Each row was made from one small tree. Brackets hold a mark, then the marks that hang from it, in alphabetical order. Every link used is in the known rows. Write each row's tree.
(in the rows, 128 means zero)
Known rows
(S (A H) (P (N Y))): [144 131 164 145  35  84  79 111  86 118 128 113 101 159 132 114 121  98
 157 124  89 115 139 184 190 119 140 138 143 123 135 113 160 189 163 160
 162 102 150 121  92 181 139 126 154 151]
(P (D X) H (N Y)): [166 127 198 139 107 145  79  97  94 107 157 105  69 171 125 123 143  69
 142 105 115 143 145 154  96 100 137 135 149 110 106 134 156 176 148 153
 174 121 134 131  27 165 130 141 160 152]
(A (N (Y H))): [150 117 153 148  75 112  98 128  84 110 130  80  97 133 129 105 130  89
 140 116  82 145 158 141 153 132 133 143 112 140 113 111 115 163 147 129
 143  87 145 113 113 161 119 146 128 133]
(X (D (P (H A) S) Y)): [183 119 209 153  80 151  92 117 106 129 137 101 115 158 110 114 144  94
 126  94 138 104 155 167 112  81 127 101 157 141 129 117 138 179 117 152
 145  88 161 134  75 175 132 146 163 145]
(H A (Y (S (P D)))): [145  92 170 150  34 137 100 141 108 101 104 109 126 138  98  96  88  83
 127  93 120 128 145 157 132 120 118 117 165 139 131 122 146 201 146 201
 126 107 154 129  83 165 126 132 155 132]
(P D): [138 116 175 152 100 142 102 116  81 125 135 107 118 155 124 115 142  88
 134 109 113 127 144 140 108 121 129 122 124 131 126 122 142 170 138 147
 162 109 153 154  94 153 141 120 129 147]
(X (H P (Y S))): [142 119 163 125  75 101  98 129 102 119 119  83 149 138 116 103  97  91
 136 121 102 148 151 157  97 125 129  97 163 132 162 124 133 196 138 149
 120 103 164 102 116 164 132 120 143 132]
(W (D A) (H (P N))): [149 119 182 158  88 135  81  99 101 146 132  93 115 160 128  88 123 103
 149 116 127 162 123 175 134 148 115  89 113 132 140 173 117 231 117 126
 138 114 164 115 117 176 139  83 116 168]
(Y S): [134 104 148 153  85 133  97 156  85 134 114  90 106 156 129 113 111  74
 112 109 112 135 137 147 107 130 114 129 131 130 143 122 142 184 136 152
 160  98 156 148 132 158 102 139 129 133]
(N (A S) Y): [189 117 151 145  27 161  95 181  82 119 139 105  60 175 145 124 111  65
 137 119  68 138 140 121 149 107 138 157 134 142 121 114 133 157 150 163
 161  88 164 135 103 155 101 153 124 112]
(H (P (D (Y S)))): [135  98 187 146  99 137 107 125  75 125 118 106 127 138 112 104 138  86
 112  98 117 120 147 154 123 114 121 112 140 153 137 117 142 199 134 142
 138  97 151 120 102 169 135 124 135 143]
(H (P (N A))): [138 105 176 122  68 128  97 127  88 126 137 101 119 152 129 121 123  85
 122 114 101 156 149 164 138 130 136 126 127 139 150 135 139 163 158 143
 135  96 160 114  90 153 135 115 122 172]
(X (D (P S) (Y (H (A N))))): [178 124 196 165  74 134 105 115  98 127 126  83 120 149 107 106 153 103
 124  93 134 105 156 170 144  96 119 101 149 156 123 111 122 179 118 144
 134  73 157 122  88 181 122 153 159 147]
(H (Y (S A (P N)))): [136 112 144 137  38 111  97 140  88 111 105  97 123 154 120  99  95  79
 131 115 115 127 136 164 145 126 123 141 155 125 142 125 157 198 154 189
 138 103 148 126 100 170 128 131 151 140]
(N A (Y H (S (P (D X))))): [188 112 156 156  46 143 111 173  58 106 124 107  76 184 119 102 117  61
 116 119  86 146 122 165 146 113 119 127 145 140 120 128 138 161 152 149
 171 109 141 116  96 173  71 155 147 109]
(S P (Y N)): [112  99 164 143  28  88  94 114  68 104 101  86 139 150 139 104 114  98
 133 126  70 111 165 168 162 144 107 122 112 135 130 117 139 175 143 146
 139  96 159 117 111 158 139 109 171 146]
(Y (H (A (D X) N (S P)))): [154 138 187 194  55 122 112 133  90 120 118  93  84 141  97 109 127 118
 168 100 109 127 144 157 171 131 114 109 136 146 112 124 119 195 148 130
 148  95 162 130  81 182 112 148 139 143]
(D (A N (S P)) X (Y H)): [156 138 197 175  71 151 126 116  94 109 113  73  38 152 128  77 153 111
 166  80 123  89 147 143 205 109 104 138 154 161 116 127 136 204 131 156
 121  78 171 108  73 170  99 167 174 129]
(X (D Y) H): [164 143 186 149 106 106  91 107 109 130 143  82 124 186 121 105 146 105
 139 123 109  96 160 155  93 114 130  87 165 137 150 116 146 180 113 140
 143 104 168 128 124 141 136 154 167 119]
(Y H N): [113 117 168 161  88  95 108 106  65 111 113  74 133 138 139  99 113  78
 139 116  88 157 160 158 147 161 115 110 104 131 134 132 125 173 133 140
 152  96 148 108  92 165 110 131 150 143]
(P D (N A) (S Y)): [189 117 176 150  44 158  86 122  90 131 134 105  69 193 142 157 129  65
 138 103 110 136 153 151 111 116 117 135 150 128 126 122 155 162 137 179
 183  84 119 131  72 167 134 115 159 174]
(X (H Y)): [144 134 158 120  78 106  96 116 113 120 134  84 131 150 127 104 100  93
 162 124  99 135 156 139  96 133 137 108 149 118 153 128 141 177 137 155
 129 104 165 116 109 145 142 127 150 126]
(W D): [139 118 161 154  85 141  94 130  84 131 131 104 104 161 125  97 114  90
 131 117 107 134 124 155 102 150 122 115 112 122 137 146 124 191 130 126
 157 120 158 145 132 148 134 111 116 149]
(H (P (D A)) (Y S)): [140  94 178 124  75 141 112 129  84 111 107  94 133 126 112  91 125  82
 124 100 121 133 130 147 127 109 118 110 157 155 142 131 136 202 139 175
 119 102 165 106  90 172 127 111 135 147]
(P H): [141 119 184 143 101 136  89 120  97 130 144 112 101 146 128 117 112  80
 154 116 104 156 156 145 101 124 139 121 118 113 134 130 143 166 141 132
 164 115 150 136  89 154 136 126 134 144]
(Y H (N (A (D X))) (S P)): [145 122 171 180  51 102 122 148  41  98  96  90 106 177 112 104 126  76
 136 113  93 139 132 183 155 156  88 106 125 139 135 150 136 178 143 135
 173 109 143 114  89 174  58 143 168 138]
(H (A D N S) Y): [162 125 175 160  26 136 101 138 119 114 116  94  86 127  95 118 113 109
 185  88 106 108 155 115 150 127 122 137 147 151 111 119 125 205 146 174
 121  81 166 130  76 163 133 142 137 141]
(N (A (D X) (H P (Y S)))): [174 138 173 107  60 127 125 150  83 144 131 106  72 167 101 122 123  91
 190 102  96 112 121 136 125 133 113 115 139 135 139 157 144 189 155 119
 147  93 158  99  93 164  80 135 139 139]
(Y H (N A) S): [145 107 161 175  58 115 108 147  56 116 106  82 103 168 132 108 102  53
 122 109  89 171 150 165 144 160 102 116 123 140 142 139 129 169 131 157
 169  97 138 109 100 168  66 144 155 135]
(D (P (H Y) (S A)) X): [184 138 180 131  59 165  99 124  88 139 142  92  83 146 126 104 121  88
 145  87 147 118 132 161 123  82 125 132 156 111 126 141 133 175 150 159
 135  91 152 129  37 191 124 128 150 153]
(P (N Y)): [135 111 151 122  77 119  80 122  98 112 133  86  99 157 148 119 120  74
 122 121  94 139 147 149 126 125 137 147 128 123 125 121 151 172 151 161
 152  92 155 126  97 152 129 139 138 145]
(S (A (D (P N) X) (H Y))): [158 158 172 118  59 108  99 108  86 161 136  94  79 159 109 112 139 113
 194 102 121  83 119 152 157 121 125 129 146 121 127 149 154 201 157 144
 148  87 170 119  65 184 119 130 147 156]
(P (D X) (H A) (S Y)): [201 121 213 172  67 183  80 112 105 142 149 113  46 164 123 133 115  80
 151  76 130 125 155 149  90  95 112 103 168 120 108 120 141 181 130 171
 170 103 120 131  42 178 137 123 166 147]
(N (A (D P X) S) Y): [202 135 163 137  30 164 106 180  69 128 138  97  50 180 123 122 145  87
 150 113  87 100 115 126 148  94 123 149 135 145 109 135 131 164 155 134
 159  83 185 141  76 170  81 154 129 120]
(S A (Y N)): [143 114 158 155  28 112  72 113  65 157 126  81  89 164 155 104 113  88
 134 112  81 101 159 149 173 147 114 133 132 137 130 119 139 172 140 180
 149  87 152 119 109 158 139 119 151 140]
(A D N (S (P H))): [151 144 192 194  54 109 103 134  82  95 115 110  99 143  94 136 158 122
 189 119  93 117 152 146 154 116 124 137 117 140 114 112 127 195 148 106
 167 105 161 157  85 177 134 131 137 160]
(H (A (N (Y S)))): [159  94 164 162  44 141  77 142 111 119 127  92  78 136 120 109 114  86
 119  89 103 129 160 144 148 127 123 139 143 150 119 108 122 175 145 179
 131  86 153 131 102 151 114 150 133 130]
(X (D P) (H A)): [172 132 199 154  67 115  75 112 117 137 148  84 149 168 104 109 144 120
 119 118 122 116 153 180 107  99 135  73 168 143 148 121 120 164 124 148
 131 105 199 143  92 160 137 133 153 147]
(H (Y S)): [135 108 140 122  69 128 108 148  95 119 107  87 121 142 122 102  90  71
 135 109 110 133 140 132 107 130 119 134 139 125 138 129 144 194 141 169
 133  96 155 124 116 158 115 137 140 125]

Which tree is each row?
[166 130 183 162  79 143  95 112 105 121 137  88  90 164 102 105 134  96
 142  86 129 117 150 146 102 117 117 116 171 135 126 128 133 188 137 170
 134 108 150 136  65 154 119 140 158 138] : (P (D (X (H (A N) (Y S)))))
[149 115 164 154  55 123  82 131 105 114 127  86  86 149 135 120 102  74
 131 114  94 155 149 152 149 121 135 134 142 132 118 114 142 191 148 171
 156  87 158 117  82 175 124 151 142 140] : (P (N (Y (H (A S)))))
[158 125 189 135  80 108 104 112 101 122 125  75 118 147 114 105 159 110
 150 107 112 112 140 153 142 111 118 105 152 158 143 123 121 189 127 141
 129  95 178 109 114 162 111 133 143 156] : (X (D (A (H P (Y S)) N)))
[167 125 184 144  87 140 105 124  90 128 127  86 131 163 122 111 157  98
 115 105 132  88 144 161 118  87 119 110 144 145 131 114 137 176 118 142
 141  78 166 139 102 171 126 145 155 143] : (X (D (P S) Y))
[200 128 194 173  74 153  62 106  87 113 151 122  65 170 140 145 134  59
 138 102 124 152 148 168 112  87 140 137 166 112 115 109 158 177 143 190
 200 109 101 136  38 190 149 123 154 162] : (P D H (N Y) (S A))
[140 122 177 157  59 112 113 114  62 124 114  96 115 162 115  98 126 105
 143 124  93 115 139 170 152 124 111 100 130 131 112 123 139 182 145 123
 156 108 154 117  96 181 134 120 164 138] : (S (P (D X)) (Y H))
[144  99 171 123  63 136  86 126  92 122 115  73  97 142 140  96 143  82
 110 111 121 137 125 170 163 101 124 129 139 148 130 136 135 174 137 171
 143  80 195 114  77 186  98 133 147 157] : (D A (P (N (Y H S))))
[172 127 174 182  62 140  83 105  80 148 119  94 112 166 126  88 118  89
 150  95 135 121 140 177 142 140 105 107 111 127 128 159 119 238 102 142
 145  87 134 125  99 197 130 104 148 146] : (W (D (P (S A)) (Y N)) H)
[122 101 201 142  91 124 114  93  80 113 109  77  95 130 146  71 137  85
 141  90 106 117 158 152 182 140 108 107 133 164 140 138 140 192 119 167
 122  79 166  74  85 162 112 135 167 137] : (D A (Y (H P) N))
[142 109 182 182  29 143  92 145 109 115 118 109 105 141 118 112 101 102
 133 101 107 127 153 153 160 114 127 123 145 143 129 108 134 192 147 175
 138  98 177 153  90 166 138 133 136 139] : (H (A (S P)))
[145 120 177 139  49 105  83 103 123 109 128  81 128 144 124  99  90  91
 155 103  99 135 174 149 115 144 127 101 161 129 150 129 133 181 134 190
 115 100 164 107  79 143 136 127 168 129] : (X (H A (Y N)))
[145 110 178 138  72 158  93 121  86 135 127  95 101 150 125  83 140 102
 125 109 127 122 114 164 133 128 120 113 120 141 139 158 115 185 124 138
 141 110 194 141 106 163 125 101 124 164] : (W (D A P))
[186 134 182 138  61 157  76 118  88 131 149  89  64 160 139 118 134  80
 125  94 140 125 134 177 131  76 130 144 157 112 119 133 141 171 154 163
 154  88 147 131  30 194 118 136 155 162] : (D (P H (N Y) (S A)) X)
[153 132 203 109  89 146  92  86 120 136 136  65  61 169 137  82 162 106
 140  82 148  79 144 162 146  97 117 123 175 144 142 153 156 187 126 173
 109  75 201 108  45 158 109 149 191 148] : (D A (P N) (X H) Y)
[145 149 180 153  48 109 123 122  96 105 110 104 112 142 106 122 114 104
 200 108  95 110 136 139 151 102 126 128 146 127 125 114 145 227 148 138
 145  99 165 128  68 193 130 130 162 139] : (A (H Y) (S (P (D X))))
[147 146 168 147  45 100 109 121 114 119 117  84  93 122 114 134 112 103
 212 100  83 127 164 114 160 124 134 154 129 138 124 106 122 216 144 135
 133  73 159 115  91 180 128 140 143 149] : (A (H Y) N S)
[146 105 209 143  77 152  89  97  86 119 123  98  86 148 125  76 140  86
 139  93 123 115 139 166 140 132 115 114 124 145 135 161 129 201 110 151
 140 108 174 114  70 165 121 114 163 154] : (W (D A (P H) (Y N)))
[147 121 177 183  62 137 101 138  99 137 123  95  94 136 120 109  92  89
 147 103 105 156 149 147 153 130 128 106 136 138 125 117 126 191 137 156
 151  93 165 127  95 180 122 143 128 132] : (Y (H (A S)))
[131  93 196 157  19 102  77 105  89 106 113 105 120 143 126 107  99  93
 144 115  76 131 176 175 157 137 116 108 128 131 125 120 141 177 143 159
 144 108 153 111  76 165 145 111 181 147] : (S (P (H A)) (Y N))
[162 120 222 152 118 169  85  89 107 121 138 103  35 183 121 107 155  69
 144  76 148 118 146 153 110 103 114 129 174 131 122 147 175 203 124 185
 166 112 141 124  23 164 109 149 186 154] : (P (D A X (Y S)) H N)
[161 130 170 197  56 120  88 129  72 119 121  99 100 175 108 103 145 102
 118 104 124 111 139 183 148 114 114 126 167 139 139 114 138 187 144 162
 156 116 143 154  98 171 117 133 154 143] : (Y (S (A N) (P (D (X H)))))
[127 122 176 137  97 137 112 105  84 121 125  73  74 163 143  84 134  83
 137  79 113  80 160 138 136 139 102 139 133 134 126 139 152 188 132 160
 121  83 150 116  76 137 103 160 176 122] : (D X (Y N))
[158 115 179 165  57 139 100 134  89 110 121  76  75 126 141 100 144 100
 143 106  92 136 144 135 188 107 127 137 137 167 122 109 110 183 139 154
 133  80 180 112  97 174 116 136 125 143] : (D (A (N (Y (H P))) S))
[186 103 197 168  54 164  92 122  98 107 139  97  87 124 116 113 143 100
 112  70 125 123 155 160 143  95 117 119 162 158 113 105 108 181 152 168
 117  86 135 118  58 172 133 125 133 157] : (H (A (N Y)) (P (D X) S))
[162 140 194 136  43 144  79 108 112 146 132  53  63 169 143 107 149 114
 144 101 126  98 136 156 155  89 115 123 174 144 134 141 135 191 132 167
 125  75 219 126  51 179 114 132 173 161] : (D (A (S Y)) (P N) (X H))
[140 122 206 137  74 133 104 107 115 134 116  93  59 138 139 109 135  96
 178  87 107 100 150 133 179 111 123 128 154 160 142 121 157 228 125 163
 132  68 181  95  85 176 123 139 161 146] : (D (A (H (P N)) S) Y)
[172 139 166 148  83 108  97 138  80 115 130  73  77 155 105 114 166 113
 148 107  97  97 135 147 117 121 108 122 145 147 120 127 120 187 147 112
 142  92 156 119 108 160  91 150 138 130] : (A (D (X (H P))) (N (Y S)))
[128 141 170 140  34  86 109 121 109 101 103  99 122 138 117 132  96  98
 198 118  86 130 148 148 160 116 134 138 140 123 135 112 152 228 151 146
 146  90 168 117  81 192 138 129 162 154] : (A (H Y) (S (P N)))
[152 122 178 111  47 139 101 120 116 129 125  89  96 139  96 101 118 106
 161  87 133  98 134 144 131 121 117 120 152 131 117 153 144 193 156 174
 112  86 180 120  46 163 122 135 152 150] : (H (A (D (P N) X)) Y)
[173 113 184 130  41 146  76 138  95 118 141 105  93 156 125 132 124  70
 136 117  99 159 149 158 140  92 150 150 131 129 123 130 139 162 151 149
 158  92 175 130  42 184 119 133 144 159] : (D (P H (N (A S) Y)))
[138 121 190 160  76 138 112 107  80  96 126 100 104 158 120  93 169 115
 137 103 122 104 137 165 158 109 115 128 135 143 124 128 136 166 148 149
 137 115 166 148  75 152 130 121 153 158] : (S (P (D (A N) X)))
[159  99 169 151  47 140  79 130 114 117 137  94  82 132 123 107 118  94
 129  91  97 128 166 141 152 128 131 140 136 148 116 109 120 166 148 174
 124  87 157 130  94 146 128 144 131 136] : (H (A (N Y)))
[137 137 173 156  41  90  96 129 100 103 112 101 105 146 127 138 111  97
 178 124  77 129 145 155 166 108 134 138 132 128 130 101 148 217 150 133
 164  88 168 128  92 192 127 135 152 147] : (A H (S (P (N Y))))
[155 152 170 149  75 106  93 121  79 168 139 111  75 161 121 121 137 109
 193 113 103  93 127 143 152 138 126 117 129 127 134 131 151 191 148 133
 178  96 158 136 113 170 124 125 125 144] : (S (A D H))
[148 124 171 137  59 119 101 128  67 134 111  85 117 145 125 128 150 103
 151 111 106  95 138 150 123 123 102 115 110 137 124 133 133 177 134 127
 161  75 165 135  96 178 117 112 145 160] : (A (D (P (S (Y N)))))
[131  87 175 158  24 120  96 125  98  83  94  97 138 134 107  93  93  77
 124  88 111 129 158 164 144 134 108 118 158 143 132 125 140 203 141 213
 121 105 149 119  64 162 119 127 174 136] : (H A (Y N (S (P D))))
[150 129 171 144  99 160 107 122  87 136 134  96  63 173 123  79 122  91
 138  93 124  94 125 148 108 143 109 122 132 126 128 154 137 209 125 131
 140 109 152 130 111 144 117 140 142 129] : (W (D X Y))
[166 127 205 160  78 109  79 110 115 131 149  88 151 159 107 108 136 119
 118 119 111 127 158 179 105 111 133  60 176 149 157 115 119 174 128 143
 125 113 182 126 108 150 147 127 140 144] : (X D (H A P))
[161 132 185 183  50 124  75 122 128 126 139  87  95 150 118 122 113 110
 154 102 102 136 173 145 131 125 135 113 160 143 142 106 120 183 134 164
 132  94 171 141  93 154 140 139 144 140] : (X (H (A N S)))
[146 147 175 139 117 131 127 124  78 142 126  91  64 165 111  96 147 102
 175  99 117  81 129 133 123 138 104 111 127 131 116 147 154 197 136 114
 155  90 155 119 100 159  99 159 149 119] : (A (D X (Y H)))
[160 138 170 164  70 126  93 118  78 149 135 102  63 161 116 105 160 111
 168  98 112  77 148 136 169 137 122 144 133 147 122 124 147 180 143 151
 153  85 145 137 108 153 134 143 134 140] : (S (A (D Y) N))
[178 126 185 143  52 112  80 126 120 126 129  77 155 161  94 103 120 105
 120 112 127 118 147 174  99  97 128  77 188 144 149 124 124 187 123 172
 119 103 192 128  91 169 124 140 163 133] : (X (D P) (H A (Y S)))
[147 115 165 167  95 138 104 137  77 135 112 101  84 164 113  86 103  75
 130 105 115 130 127 160 113 153 110 108 130 132 135 144 135 223 113 132
 163 109 141 118 137 169 107 140 140 126] : (W (D (Y H S)))
